Each row was made from one walk, in order. Every step used is in the known rows, and no mark comes twice. Write each row's walk.
Known rows:
vele kifas fibe: [-37  -1 -26 -27   1  33  17  20   7  24   5  -6  13  -4  -8  18  23 -14
  -7  -4 -23  -1   1   5  -8  31 -14   8  -7   3 -19  16  26  31 -60  -3
  13 -47 -11  -2 -23]
memeba vele kifas fibe muzun kido tozon: [ 23  -6 -24 -34  11  49  22  -5  11   7  18   3   9 -26 -14  19   5  15
 -11 -24  27   7 -13  16 -12  29 -16  -2 -23  18 -35  17   7  41   7  16
  28 -36 -22 -10 -39]
zese fesez tozon zeve badima: [-70  22 -26  12 -37  19  42  21  -6  29 -28 -11  13   6 -39  30  14 -40
  -1   7 -35   1 -11 -30  -2  26  14  22 -14  -8  20  28  25   5 -13 -27
  16 -18 -16  20 -42]
vele kifas fibe muzun pegof: [-15  -5 -24 -22  -4  29   6  10  17  13  25 -16  -5 -19 -11  10  21  11
  -6  11  -1 -13 -30  10  -2  24 -22   2  -3   7 -31  22  37  39 -47   0
 -12 -51   9  -7 -42]
pegof muzun kido tozon zeve badima: [ 25  14 -29  -9 -38  29  10  12  14   9 -13  -7  50  -3 -19   6  11 -23
  -7   7 -35   9  -3  22 -12  32  12  34 -38   7 -11  13  37   9   6 -34
  -3  29 -19   4 -45]
fesez zese: [-35  20 -48  -9  -6  37  15  14  -8  41 -19  -8  34  -8 -13  -6  14 -13
  -1  15 -20   7 -12  -8  -4  25   1  -5  -5  -2 -18  16 -16  14  -9  -8
  23 -25  -5  -3 -15]
zeve badima kido: [-43  -1 -24 -43 -23  17  -5  18 -16  30 -23 -19  22  -3 -18   7  10 -24
  -6  14 -36   4  19   7  -4  29   3   6 -32   6 -37  17  20   4   0  -6
  23  30  -9  14 -16]
fibe muzun: [-19   2 -36 -14 -10  29  17  -3  -6  32 -25 -17  11 -20 -13  -3  15 -17
   2  29  -3   3 -32   6   0  12  -2 -17 -27   0 -49  29  19  17  -2   2
  -1 -21  12  -2 -27]
vele kifas fibe muzun: [-21 -11 -19 -22   5  29  20   2  10  19  -3  -9  -3 -16  -6   7  28  -1
  -8   3  -5  -1 -22   5  -2  22 -10  -2 -14  15 -34  20  32  35 -41  10
   3 -44   4  -4 -32]
muzun fibe memeba runu: [-50 -17 -57 -39 -12  23  16  27 -18  23 -13   4 -15 -31 -17  -7 -19 -33
  -7  27 -33   9 -21  10  -5  15 -19 -11 -47 -16 -49  17  18  29  41  -2
  18 -34   1  13 -19]
kido tozon zeve badima fesez: [-56  13 -26   6 -18  13   7   9  -5  31 -11  -9  13 -10 -37  24  35 -16
  -7  15 -34   7   9  19  -8  47   7  30 -24  10   4  15  30  -1 -32  -8
  16  18 -15   8 -35]
runu memeba: [-26   7 -35 -14  -9  45  13  16 -13  20 -14 -21  16 -13  -5  12 -10 -16
   1  18 -51   6 -16   3   4  16   5 -12 -14  -9 -24  21   2  -4 -21 -11
   1 -26 -30   4 -11]
runu memeba fibe muzun: [  3  -7 -18 -17   2  38   9   4  -7  39 -19 -18 -24 -28  -4   4 -11   1
 -15  27 -32  11 -28  -4  20  16   3 -27 -37  -5 -47  16  15  18 -13   3
   6 -29  -6   5 -20]
pegof muzun fibe kifas: [  0  -4 -53 -44 -42   9   8  26  10  40  -9  -9  41  -1 -11  -2  10 -26
 -25  21 -22  -3 -37  17   1  12   5  -5 -49  -2 -67  17  15  35  -4  -9
   7   2   8  14 -18]
badima kido tozon: [-14   0 -35 -20 -16  26  -8  10  -9  21 -20 -27  18 -16 -10  13  27   7
   7  13 -16   9  19  26 -26  30  -5 -13 -16   3 -32  11  14   5   2  15
  27   5 -17   0 -13]
fibe muzun kido: [  9  -3 -35 -27 -11  41   6 -10  -1  36 -24 -13   6 -26  -6 -20  -1 -28
  -1  21   3   3 -25   9   4  14  -3  -4 -36  -3 -48  30  25  24  31   1
   5 -15   6   3 -40]
kifas fibe muzun kido: [  6  -6 -29 -32  -1  37  25  -1   8  30  -8  -2  -4 -20   1 -26   3 -30
  -1  38   5   2 -27  21   9  27  -9   1 -36   5 -39  24  33  34   7  -7
  12 -27  -5   8 -43]
badima fesez: [-65  15 -35 -15 -12  23  13  17 -19  49 -14  -9  17 -16 -23  -9  11 -21
  -1  29 -29   0  -3  16   4  26  -6  -1 -30  -7 -26  17   7  13 -35  12
  26 -10  -3   0 -15]
tozon zeve badima: [-42   8 -38 -12 -26  15  15  16  -3  22 -19 -14  21  -8 -26  11  19 -41
  -2  15 -35   1  -1 -13  -8  30   9  23 -25   0  -9  23  30  -1 -27 -42
   1  -7 -16  13 -27]
pegof muzun kido tozon zeve: [ 40  20 -39  -5 -34  36   8  12  11   5 -18 -19  44 -20  -9 -12  10 -13
   2  17 -19   4 -13  22 -19  29  11  15 -29  -1 -18  11  26  14   2 -22
   1  -5 -24  -6 -40]
kifas fibe muzun kido badima zeve: [  6 -11 -24 -47   7  65  27   2  21  16   8   0   1 -26 -10 -35  12 -11
   6  38 -14  -5  -9  47  15  46  -5   9 -36  17 -36  15  40  20 -12 -26
  28  -5  -6  10 -34]
kifas fibe memeba: [-34   2 -31 -14   0  20  34   8  -2  30  -5  -9  -6 -14 -16 -13   2 -33
   3  39 -28  12  -8  30   0  38  -5  -2 -28  -6 -34  13  14  24 -25  -3
  14 -38  -1  15 -27]
memeba runu: [-57  -1 -54 -29 -17  28  13  25 -22  25 -17   6  19 -20 -19   1  -1 -20
   1   2 -27  -8 -13   3 -11  31 -11 -17 -26 -17 -23  15  10  11  -2 -14
  14 -26  -7   1 -10]
zese fesez tozon zeve: [-57  28 -35  14 -31  30  35  19 -12  27 -37 -20   9 -11 -25  12  16 -30
  12   9 -19  -6 -17 -29 -15  22  12   1  -4 -17  12  26  15  11 -17 -18
  17 -53 -20  11 -38]
zeve badima fesez: [-78  13 -26 -22 -14  15  14  17 -15  53 -12   2  19  -3 -35  10  10 -33
  -9  22 -36   4   3  12  15  33   0  19 -36   3 -19  16  19   9 -33   1
  19  20  -2   9 -19]
piredag memeba runu: [-53  -8 -50 -36 -26  36  -6  30 -14  25 -17   9  21 -30 -13  -3 -13 -18
   7  -1 -62  -1 -18   2  -3  27  -2 -15 -21  -7 -44   7   8  -2   6 -13
  25 -29  -7  -2   1]
badima kido tozon zeve: [ -7   3 -40  -8 -18  23 -12   7  -7  11 -25 -35   7 -30 -11   0  32   5
  10  12 -15  -1  17  14 -35  36   4   0 -13   3 -19  15  19  -5  -2  -7
  19  -7 -23   4 -25]
kido badima: [-45   4 -34 -24 -10  44  15  11  16  27  -9  -9  46 -11 -29   5  13 -23
   1  23 -34  -3   3  15 -13  29   0  -4 -23   3 -35  11  19   9 -35  -8
  15  -5  -3  -4 -12]
kido tozon: [-20   9 -52  -2 -14  30  12   8   1  23  -9 -14  30  -5 -18  29  28 -11
   4  15 -17  10   1  28 -24  29  -6  -9 -15   6 -22  17  16  13 -12   0
  15 -12  -7  -5 -14]
fesez badima kido tozon zeve: [ -4   5 -41  -2 -19  29   0  24  -3  -7 -32 -31   8 -19 -16  -1  26  20
   3   4 -21  11  21  16 -23  36  14  29  -9   6  -8  26   4  -7 -10 -11
  28  20 -26  -5 -32]
vele kifas fibe memeba runu: [-59 -13 -29 -31   3  29  23  18  -9  20   5  10 -17 -27 -20  -1  -6 -10
  -5 -25 -40   7  -5  14  -8  35 -20   0 -22 -10 -20   8  18  32 -21   4
  10 -54   2   5 -24]
zese fesez badima kido tozon: [-45   7 -34 -15 -20  43  27  30  -3  16 -28 -24   3   1 -32  15  20  17
   4 -12 -28  30  18  20 -21  25  -1  12  -6  10  -7  27   3  15  -2  14
  38  23 -14  -6 -39]
piredag memeba vele kifas fibe muzun kido: [ 14 -10 -17 -55  -8  51   7  13  12  17   3   5   6 -34  -6  -8 -25  -2
 -11 -24 -17   4 -27  -7   6  19  -5   1 -30  17 -60  15   6  31   6   7
  36 -46 -19  -9 -26]

Write each row's walk:
[-55  17 -46 -26 -18  60  45  39  -9  16 -20 -13   2   5 -36  -3   6  -1
  12  -5 -48  23   1  12   7  24   5  16 -13   2   9  37  -3  19 -31 -34
  30  -4  -4   0 -32] | zese fesez badima zeve
[-62  28 -39  -8  -2  31   8  14 -21  59 -19  -3  20 -12 -20 -17  17  -3
  -5  21 -26   5  -8   6   8  29  -2   3 -12   1 -17   9 -15  15 -24  14
  34 -13  -8  -2 -18] | badima fesez zese
[-62  17 -44 -14 -20  44  49  35   0  25 -27 -11  15   8 -42  12   7 -20
   1  -3 -33  21  -9   0  -8  14   3  13 -10  -2  -1  35  -1  23 -29 -13
  24  -6  -2  -4 -40] | zese fesez badima
[-27  -5 -29 -26 -17  19  -6  11  -4  23 -13 -19  24   2 -18  31  26  -5
  -6   7 -29  14  26  23 -16  38  -1   6 -24  14 -27  13  24   1   1   1
  23  39 -15  11 -15] | zeve badima kido tozon
[-23   7 -25 -31  -7  52   8  18 -17   3   3 -15  22 -21 -19  30 -31  17
 -10 -37 -39   2 -11 -25  -3  12  -2 -12 -11  -7 -24  19 -27  10 -27  -4
  15 -43 -40  -8  -2] | runu memeba vele kifas
[-67  16 -19  -7 -38  19  20  21 -17  29 -41 -23  -1  -7 -28  11  15 -26
  -1   2 -35  -3   8 -28  -6  30  18  20 -15  -8   9  21  25  -1   5 -10
  28   7 -23  25 -41] | zese fesez tozon zeve badima kido
[-53  26 -32  14  -6  22   6   5  -6  40 -11  -4  22  -9 -34  12  36   1
  -7   7 -32  12   8   8  -6  48   9  33  -9  16  17   9   1   2 -24  -6
  28  15 -18   6 -36] | kido tozon zeve badima fesez zese
[-13   0 -33 -20  -7  21  14  14  12  22  19 -13  -9 -21  -9 -10  16  -9
   1  50   4 -11 -39  19   5  31 -16  -9 -13   4 -36  22  36  31 -31 -14
  -5 -35   8   3 -38] | kifas fibe muzun pegof
[-56  31 -29  20 -21  15   9  15 -25  38 -30 -14  11 -21 -14  -7  13 -10
   1  35 -18 -16 -11  -9   8  27  15  15 -18 -16  -1  22  11  -4 -36   3
  26 -28 -21  10 -26] | badima fesez tozon zeve
[-27   7 -39   3 -22  19  14   9   6  15  -8 -14  26  -3 -30  38  36 -23
  -2  12 -29   9   6   9 -21  40   9  20 -15   9  -3  20  31  -2 -17 -32
   2   2 -16   8 -31] | kido tozon zeve badima
[ 15 -15  -9 -35   8  63   8  -8  20  32  -6 -10  -6 -38 -10 -11 -21  -2
 -19  22 -35   7 -12   7  19  21   0  -7 -50   7 -52   8  28  16   6  -1
  11  -3 -12   9 -33] | runu memeba fibe muzun kido badima
[-15  -1 -29 -17   1  20  28   5   3  29 -12  -6  -4 -15  -4  -9  20 -20
   1  46   3   1 -32  19   8  32  -6 -12 -23   7 -41  21  32  30 -27   0
  10 -32   6   5 -30] | kifas fibe muzun
[-70  17 -26 -10 -20  10  10  17 -17  43 -19  -7  10 -14 -36   0  17 -34
  -6  20 -40  -3   5  -4   6  40   7  31 -33   0  -9  20  25  -1 -42 -22
  14   6 -11  14 -30] | tozon zeve badima fesez
[-35  -1 -25 -33 -28  13  -4  18 -13  20 -31 -30   9 -16 -16  -8  18 -23
  -2  13 -35  -1  16 -11 -10  35  10  20 -27   2 -22  18  29  -5  -8 -28
  15  12 -20  16 -26] | tozon zeve badima kido
[-33  -3 -21 -18   2  28  26  10   8  24   2 -10  -3 -14 -15   8   7 -19
  -2  -8 -33  13   2  18  -8  29 -11   5 -18   1 -26  12  19  32 -41  11
   4 -53   4   6 -29] | vele kifas fibe memeba
[  3   7 -40 -29 -31  21  19  29  -2  22 -19 -16  23  -8 -11 -20 -17 -29
 -10  54 -35  12 -34  19   2   5   0  -6 -53  -7 -64  12  23  36  15   3
  10 -12   8   6 -22] | pegof muzun fibe memeba
[-55  -4 -42 -22 -11  26  20   9 -25  29 -17  -1  -3 -29 -25 -14 -17 -22
   3   4 -40   6 -12  14  -8  28  -9 -15 -33 -21 -32  11   3  12  19  -4
   6 -28   6   8 -18] | fibe memeba runu
[-24   5 -21 -39   7  48  22  26  -7   2  18  -5   6 -13 -13  23 -24  15
 -11 -20 -36  -1 -11 -11   7  29  -4  -4  -8  -3 -22  13 -20  15 -51 -11
  25 -54 -51  -3  -5] | runu memeba vele kifas fibe
[-14  31 -10   4 -34  40  11  17   5  30 -25  -6  48 -24 -19 -38  -3  -3
  -6  33 -32 -24 -14   5  10  28  20  34 -36  -9 -14   4  22   0 -24   3
  28  12 -23   1 -42] | pegof muzun kido badima fesez tozon zeve
[-21 -14 -31 -30 -10  24   0   7   3  62   1 -14  -4 -22 -10  20  -8  -9
 -24  -4 -48   4  -5   6  14  32   7 -14 -36 -13 -47  10 -14  14 -29 -10
   9 -19 -10  24 -11] | runu memeba fibe kifas
[ 21  -5 -36 -10  -7  43   7 -16   9  30 -15 -13  17 -22  -7   4  17  -7
   2  18   7  15 -15  32 -11  21  -4  -7 -30  10 -37  26  30  24  39  13
   5  -3   0  -1 -40] | fibe muzun kido tozon
[-68  26 -20  16 -16  24  12   8  -1  33 -20 -12  24 -25 -28  -6  15  -2
   0  33 -29 -25  -3   1  -2  36  17  20 -20  -7  -5  10  18  -9 -49   0
  32 -12 -24   6 -24] | kido badima fesez tozon zeve
[-74  21 -20   7 -13  32  15  10  -2  47 -13  -2  40 -12 -28   5  11   0
  -3  35 -27 -18  -2  13   8  29   5   6 -21  -4 -20   9  12  -2 -41  24
  41   6 -10   3 -15] | kido badima fesez tozon
[-66  25 -39   6 -27  33  40  21 -10  42 -27 -12  21   2 -25  25   7 -27
   4  13 -23   3 -15 -11  -7  17   4  -9 -10 -16  -3  24   7  17  -9   2
  24 -34  -8   6 -27] | zese fesez tozon
[-77  23 -21   5 -23  16  18  18 -19  55 -19   1  25   3 -23  22   4 -20
 -15  31 -30  -6  -3   4  23  30  10  19 -29  -4  -6  19  16   2 -25  12
  29  19  -8  14 -18] | zeve badima fesez tozon
[-37  11 -36 -38 -12  37  15  23 -13  15  -1  -9  35 -16 -28  25  -6   0
  -8 -32 -15  -2  -4 -24 -15  15  -8  -8 -19  -2 -29  16 -22  23 -26   1
  25 -43 -17 -14  -2] | memeba vele kifas
[-27   2 -37 -30 -16  34   9  30 -14  13 -32 -24  13  -8 -13 -20   4   6
  -3  10 -27  10  14   9   0  21   4  17 -19   0 -33  30  -1   3 -13  -1
  34  21  -9  -5 -23] | fesez badima kido
[-31   7 -31 -40   1  33  28  29  -3  13  13   2  21  -9 -22  18   0   0
 -12 -16  -9  -6  -6 -13  -9  31 -13  -2 -18   1 -25  12 -11  34 -55  -7
  33 -51 -24  -8  -8] | memeba vele kifas fibe
[ -6   0 -25 -42 -11  36   4  26  16   6  33  -5   6 -34 -16   7 -15  26
  -7  -9 -19 -13 -42 -10   3  22  -8  -9 -10  19 -55  10   3  28 -29  -2
  21 -56  -9 -13 -19] | piredag memeba vele kifas fibe muzun pegof
[-34  11 -31 -30  -6  34  19   8 -14  18  -1 -14  20 -26 -36  11 -24  -3
  -7 -32 -22  10   0  -8 -15  12  -5 -10 -30  -7 -39  16 -26  27 -10  12
  20 -44  -7  -7 -12] | fibe memeba vele kifas
[-57  -7 -39 -26   2  21  33  19 -14  27  -4  12 -17 -22 -19 -22  -8 -22
   1  18 -32   3 -14  24  -1  44 -15 -10 -30 -17 -27   4  10  23  -6  -5
  15 -40  -3  14 -22] | kifas fibe memeba runu
[  3  -3 -24 -18  -5  38  -4  13   2  26  12 -26 -22 -32  -3   5 -14  15
 -13  35 -29  -3 -35  -3  14  17  -5 -26 -31  -6 -43  14  19  22 -17  -9
 -11 -34  -2   3 -28] | runu memeba fibe muzun pegof
[ -7  -5 -24 -23   0  26  15   7  -2  48 -21 -12 -11 -20 -13  -1  11 -15
 -12  33  -6   6 -22  -3   6  21  -6 -26 -46   2 -53  15  23  33 -16   4
  14 -31  15   2 -22] | memeba fibe muzun
[-16  11 -49   9 -18  24  10   6   0  10 -15 -22  21 -15 -22  17  35 -11
   9  19 -16   4  -3  15 -32  33   5   4  -9   1  -8  20  15   3 -18 -21
   9 -32 -19   1 -27] | kido tozon zeve
[-27  -1 -43 -48 -11  34  13  25  -9  15   2 -12   6 -23 -29  18 -24 -15
 -17 -14 -16  14 -10 -16 -13   0 -14  -6 -43  -6 -56  20  -9  37  14  12
  37 -50 -11   2 -16] | muzun fibe memeba vele kifas
[-30   9 -27  -3 -19  27   0   0  -2  35  -9  -4  14 -17 -29  10  19 -26
  -8   6 -27   8  18  24  -6  40   1  42 -38   8   3  20  34   5   0 -12
  17  25 -23  13 -49] | muzun kido tozon zeve badima fesez
[ -8  -5 -19 -42  -6  38  15  16   7  14   5   2   8 -28 -13   7  -9  12
 -10 -13 -19   3 -33 -14   5  23  -1 -12 -16  22 -63  11  -3  28 -28   9
  34 -56 -14 -11 -11] | piredag memeba vele kifas fibe muzun
[  4  11 -34 -46 -24  31  14  34  -7   9  -4 -10  31 -13 -24   2 -34  -3
 -21  -3 -26   9 -31 -11  -5  -1  -8  -5 -52  -2 -65   7  -6  46   8  16
  24 -31  -6  -7 -14] | pegof muzun fibe memeba vele kifas
[  3  13 -50 -37 -36  23  15  42   1  20 -18 -10  42   2  -5  -9   1 -29
 -12  55 -29   1 -37   3   1   5  -4  -4 -45  -4 -56  15  29  34  -2 -10
  17  -9  -4  -1 -14] | pegof muzun fibe
[-73  24 -26 -12   5  43  12   5   1  53  -7  -1  36 -14 -34 -16  20   5
  -6  25 -34  -4   2  11   0  32  -1   5 -13  11 -18   0 -10  13 -40  13
  36   3  -4  -5 -16] | kido badima fesez zese
[-53   9 -31 -33 -22  41  26  37 -13  23 -37 -23  -3   0 -31 -11   7   1
   3  -8 -34  22  11  -3  -8  17   3  14 -14   2 -14  30  -4  19 -10   6
  36  12 -10   0 -37] | zese fesez badima kido
[-14   1 -40 -13 -15  32   6  23  -1   7 -22 -21  18  -3 -14   8  17  25
   1   9 -20  19  22  28 -15  30   3  15 -11  11 -23  26   2   2  -4  13
  32  32 -16  -8 -22] | fesez badima kido tozon
